Each row was made from one path, in order. Every step used is in the known rows, and no mark comes twice. Write each row's path.
Known rows:
retis-negil-bebag-teni: [-1 5 -38 1 7 13 4 5 15 5 3 -5 41 17 10 8 -7 36 -18 -11 18 -10 11 24 34 16 42 -13 6 -11]
bebag-duto: [0 -1 -29 5 11 8 -11 17 4 10 -10 -8 20 9 -3 0 -5 8 9 -35 13 -10 9 20 27 2 -2 -8 16 3]
duto-tenub: [-1 -15 -20 -1 7 -2 -17 -1 8 6 -8 -6 10 18 19 -3 4 9 12 -24 18 -12 -7 31 31 7 3 3 19 -1]
vebid-muvaz-retis-negil-bebag: [-7 38 -41 12 20 6 -3 8 13 -3 15 -11 43 17 22 3 -2 8 -2 -7 14 -10 16 38 27 20 42 -5 14 -19]
tenub-duto-retis-muvaz-vebid: [-13 -16 -21 4 13 -12 -6 29 3 9 1 -14 12 -9 8 -4 -14 4 3 -43 9 -20 10 39 38 10 -8 0 36 10]
muvaz-vebid: [-1 -7 -27 5 10 0 -3 15 14 9 -10 -4 6 -1 7 -6 -11 14 14 -21 18 -19 -2 25 36 5 -7 -6 24 7]
vebid-muvaz-retis-duto-tenub: [-9 18 -30 9 16 -14 -18 13 9 3 21 -6 12 17 38 -9 5 -9 -5 -17 10 -10 8 44 38 11 3 8 24 -8]
tenub-duto: [-6 5 -24 1 6 2 -8 16 2 10 4 -14 17 9 7 1 -4 6 7 -10 13 -12 10 19 25 7 -3 -2 33 4]
vebid-muvaz-retis-negil-bebag-duto-tenub: [-11 23 -40 10 20 -1 -12 6 4 0 12 -13 54 13 28 0 6 2 1 -46 10 -7 12 47 35 19 50 -5 7 -17]
duto-retis-negil: [-3 -24 -26 3 13 15 -4 7 6 -2 14 -5 13 15 10 12 -6 5 -3 -29 18 -13 -6 30 29 12 26 -1 10 -13]
teni-bebag: [0 6 -21 2 7 6 -6 5 6 8 -15 -12 -22 12 2 0 -8 11 3 -14 21 -7 4 25 24 13 11 -11 27 -1]
nelaz-retis-duto-tenub: [-5 -38 -25 13 2 -7 -17 8 6 1 16 -4 10 13 19 -1 4 -7 -11 -22 15 -11 5 35 36 9 7 6 15 -8]
negil-bebag: [0 7 -21 1 10 4 -9 6 8 7 -12 -9 38 13 4 3 -4 13 11 -13 17 -7 1 25 24 12 16 -6 21 -6]
nelaz-retis-negil-bebag: [-5 -19 -36 16 6 13 -3 2 9 -6 10 -9 41 14 3 11 -2 10 -8 -13 18 -11 13 28 25 16 47 -6 6 -20]
nelaz-retis-negil-bebag-zire: [1 -21 -40 17 11 8 1 6 19 -10 10 9 50 13 4 15 -4 9 -12 -16 24 -14 12 26 32 14 47 -28 -1 -19]
negil-bebag-duto: [-2 6 -26 2 11 6 -11 15 2 11 -14 -11 49 7 -4 2 -4 11 11 -38 12 -5 7 23 27 10 17 -12 17 -3]
nelaz-tenub-duto: [-6 -8 -28 -3 -20 -6 -13 6 -1 8 -4 -16 16 12 0 8 0 8 7 -8 11 -15 14 18 26 -3 -3 3 29 3]
retis-muvaz: [0 11 -29 6 14 -1 -14 13 13 5 -13 -9 9 11 -2 -4 -3 6 8 -11 12 -14 21 28 25 2 -3 1 24 3]
tenub-duto-retis-muvaz: [-11 -12 -20 2 12 -5 -13 23 -1 6 4 -16 17 7 7 2 -7 0 0 -31 8 -14 16 34 26 10 -4 3 33 2]
teni-bebag-duto-retis-muvaz-vebid: [-9 -15 -20 6 15 -5 -7 25 1 11 -21 -13 -15 -13 -4 -5 -19 7 1 -70 13 -12 10 44 39 14 9 -14 25 7]
negil-retis-muvaz: [-5 -4 -39 -5 18 3 -13 10 15 -7 -6 -11 27 12 7 0 -3 6 8 -6 13 -16 19 38 18 11 14 3 23 -5]
negil-retis: [-3 -17 -34 -8 13 9 -9 6 13 -6 -1 -7 27 17 14 6 -4 11 9 -6 18 -15 1 30 16 13 13 0 20 -8]
vebid-muvaz-retis-nelaz-tenub-duto: [-11 24 -31 5 -12 -29 -17 7 -2 4 -7 -15 18 21 19 4 5 7 6 3 14 -26 23 34 1 0 -19 7 31 1]
muvaz-retis-negil-bebag: [-5 35 -35 9 15 13 -2 2 9 -1 5 -8 44 11 9 8 -6 10 -3 -21 17 -11 -3 32 29 22 48 -5 14 -20]
vebid-muvaz-retis-duto: [-7 32 -36 12 19 -6 -11 22 10 4 22 -5 10 14 23 -6 -3 -8 -8 -3 9 -11 17 34 31 10 -5 3 26 -7]
zire-bebag-duto-retis-nelaz-tenub: [-8 -32 -15 -6 -13 -18 -18 11 -10 10 -32 -18 0 16 -5 11 -16 33 8 -51 17 -16 0 34 4 1 -1 6 6 -4]
nelaz-tenub-duto-retis-negil-bebag: [-12 -24 -25 -7 -15 1 -7 2 -7 1 14 -18 47 9 4 22 -1 4 -5 -30 10 -10 5 31 32 12 47 0 19 -16]

Which path is each row?
[-11 -25 -22 -3 -13 -12 -19 12 -4 4 -5 -18 17 10 -1 9 -3 2 0 -29 7 -16 20 34 28 0 -4 8 30 0]
nelaz-tenub-duto-retis-muvaz
[-3 -25 -31 16 5 1 -10 17 7 2 17 -4 8 10 4 2 -4 -5 -14 -8 14 -12 15 25 29 6 0 1 18 -8]
nelaz-retis-duto
[0 12 -33 1 12 13 -3 3 10 2 6 -9 40 10 3 8 -2 10 3 -12 16 -8 6 25 30 14 48 -7 12 -14]
retis-negil-bebag
[5 4 -25 3 12 0 -2 9 15 4 -15 7 -13 12 2 3 -9 11 0 -18 27 -9 2 22 30 10 10 -32 20 -1]
teni-bebag-zire
[-7 -23 -21 6 16 -7 -7 21 11 5 -11 -5 7 -2 6 -4 -14 9 6 -42 13 -20 3 41 37 8 -9 0 23 5]
duto-retis-muvaz-vebid
[-1 -8 -23 -1 8 -7 -17 9 6 8 12 -4 8 9 18 -4 5 -8 0 -21 12 -8 -3 33 41 6 9 5 22 -3]
retis-duto-tenub
[-5 -25 -27 -1 9 13 3 7 10 2 8 -3 42 20 15 14 -11 34 -23 -32 19 -11 -2 32 34 22 40 -10 3 -16]
duto-retis-negil-bebag-teni
[-2 12 -37 3 14 14 -5 11 4 5 3 -11 50 3 -5 8 -3 8 4 -37 12 -5 12 24 32 12 49 -13 7 -11]
retis-negil-bebag-duto
[-2 6 -31 8 14 -7 -7 19 16 7 -16 -7 5 -6 0 -10 -10 10 12 -21 13 -20 16 33 37 2 -6 -3 26 10]
retis-muvaz-vebid
[-6 -28 -14 -6 -15 -17 -18 1 -13 8 -32 -11 -13 14 -7 14 -5 10 2 -50 21 -17 -1 35 5 4 1 -8 17 -1]
teni-bebag-duto-retis-nelaz-tenub
[-3 -6 -27 0 4 5 -1 18 13 14 -17 -14 -8 20 11 -3 -26 61 -12 -14 19 -9 10 22 27 11 3 -2 8 -3]
zire-bebag-teni
[-4 -36 -15 -5 -15 -19 -19 -4 -1 2 -24 -4 10 24 4 15 0 12 9 -22 22 -25 -8 33 3 -2 -15 6 17 -2]
duto-retis-nelaz-tenub
[-5 -18 -19 4 16 0 -15 15 7 2 -8 -8 11 14 4 2 -7 5 3 -31 13 -14 8 36 24 8 -6 3 21 -2]
duto-retis-muvaz
[-6 30 -45 15 19 7 -4 9 14 -4 19 -8 14 19 23 0 -2 5 -4 -5 14 -15 17 33 26 12 22 -1 13 -13]
vebid-muvaz-retis-negil
[-9 -17 -11 -3 7 -15 -13 14 -7 9 -3 -11 16 15 13 8 -4 6 6 -25 18 -21 -5 31 2 11 -16 3 31 3]
tenub-duto-retis-nelaz
[-6 15 -24 6 10 -9 -17 7 5 6 11 -1 12 11 24 -3 1 -7 -6 -30 13 -12 -12 40 41 13 9 8 24 -10]
muvaz-retis-duto-tenub
[-3 -9 -36 -9 14 4 -9 15 11 -3 19 -6 24 8 13 5 -4 -6 -2 -3 13 -11 5 32 26 12 19 3 24 -10]
negil-retis-duto
[-11 -37 -17 -6 -18 -5 -14 8 -6 5 0 -14 17 15 6 15 -4 5 1 -29 12 -16 2 26 25 2 -5 4 27 -3]
nelaz-tenub-duto-retis
[-6 -24 -35 23 8 -6 -7 18 17 0 -12 -6 7 -3 0 -8 -10 11 0 -22 16 -23 24 35 33 5 -8 -1 20 5]
nelaz-retis-muvaz-vebid
[-3 -8 -17 0 6 0 -15 3 -3 12 -17 -13 -12 8 9 -3 -1 7 7 -52 16 -4 0 33 33 12 19 -11 20 1]
teni-bebag-duto-tenub
[-4 -1 -32 -1 11 6 -12 2 2 5 3 -11 51 7 10 5 6 5 6 -50 12 -4 2 34 40 13 56 -8 5 -12]
retis-negil-bebag-duto-tenub
[-10 -31 -28 -5 -16 3 -8 4 -5 -1 18 -16 18 11 5 20 -1 1 -7 -28 11 -16 6 27 31 4 28 3 18 -11]
nelaz-tenub-duto-retis-negil
[-10 23 -25 2 -18 -23 -17 1 -5 6 -17 -11 20 16 6 10 0 9 5 -11 17 -27 3 29 4 2 -12 7 32 -1]
muvaz-retis-nelaz-tenub-duto
[-5 -24 -29 3 15 16 -6 15 0 2 12 -7 22 9 2 12 -7 2 -4 -53 13 -11 0 28 31 9 28 -8 5 -11]
bebag-duto-retis-negil
[-5 -20 -33 21 8 0 -13 12 12 -3 -9 -9 10 14 -2 -2 -4 7 -3 -12 14 -17 29 31 21 5 -4 2 18 -3]
nelaz-retis-muvaz
[-9 -16 -32 -17 -16 -19 -16 0 -2 -3 -10 -15 32 16 9 15 4 9 11 3 17 -26 10 32 -3 3 5 7 29 -1]
negil-retis-nelaz-tenub-duto
[-7 -29 -16 -7 -12 -19 -20 2 -10 7 -30 -8 49 15 -5 17 0 12 10 -49 17 -18 -4 36 6 4 5 -3 12 -5]
negil-bebag-duto-retis-nelaz-tenub
[-6 -15 -10 -1 10 -9 -12 11 -10 10 -24 -10 -12 11 1 7 -8 9 3 -52 22 -14 -6 36 3 14 1 -12 21 1]
teni-bebag-duto-retis-nelaz
[-6 -23 -32 -13 12 -4 -16 6 8 -3 18 -6 25 11 28 2 4 -8 0 -17 14 -10 -5 42 33 14 25 8 22 -10]
negil-retis-duto-tenub
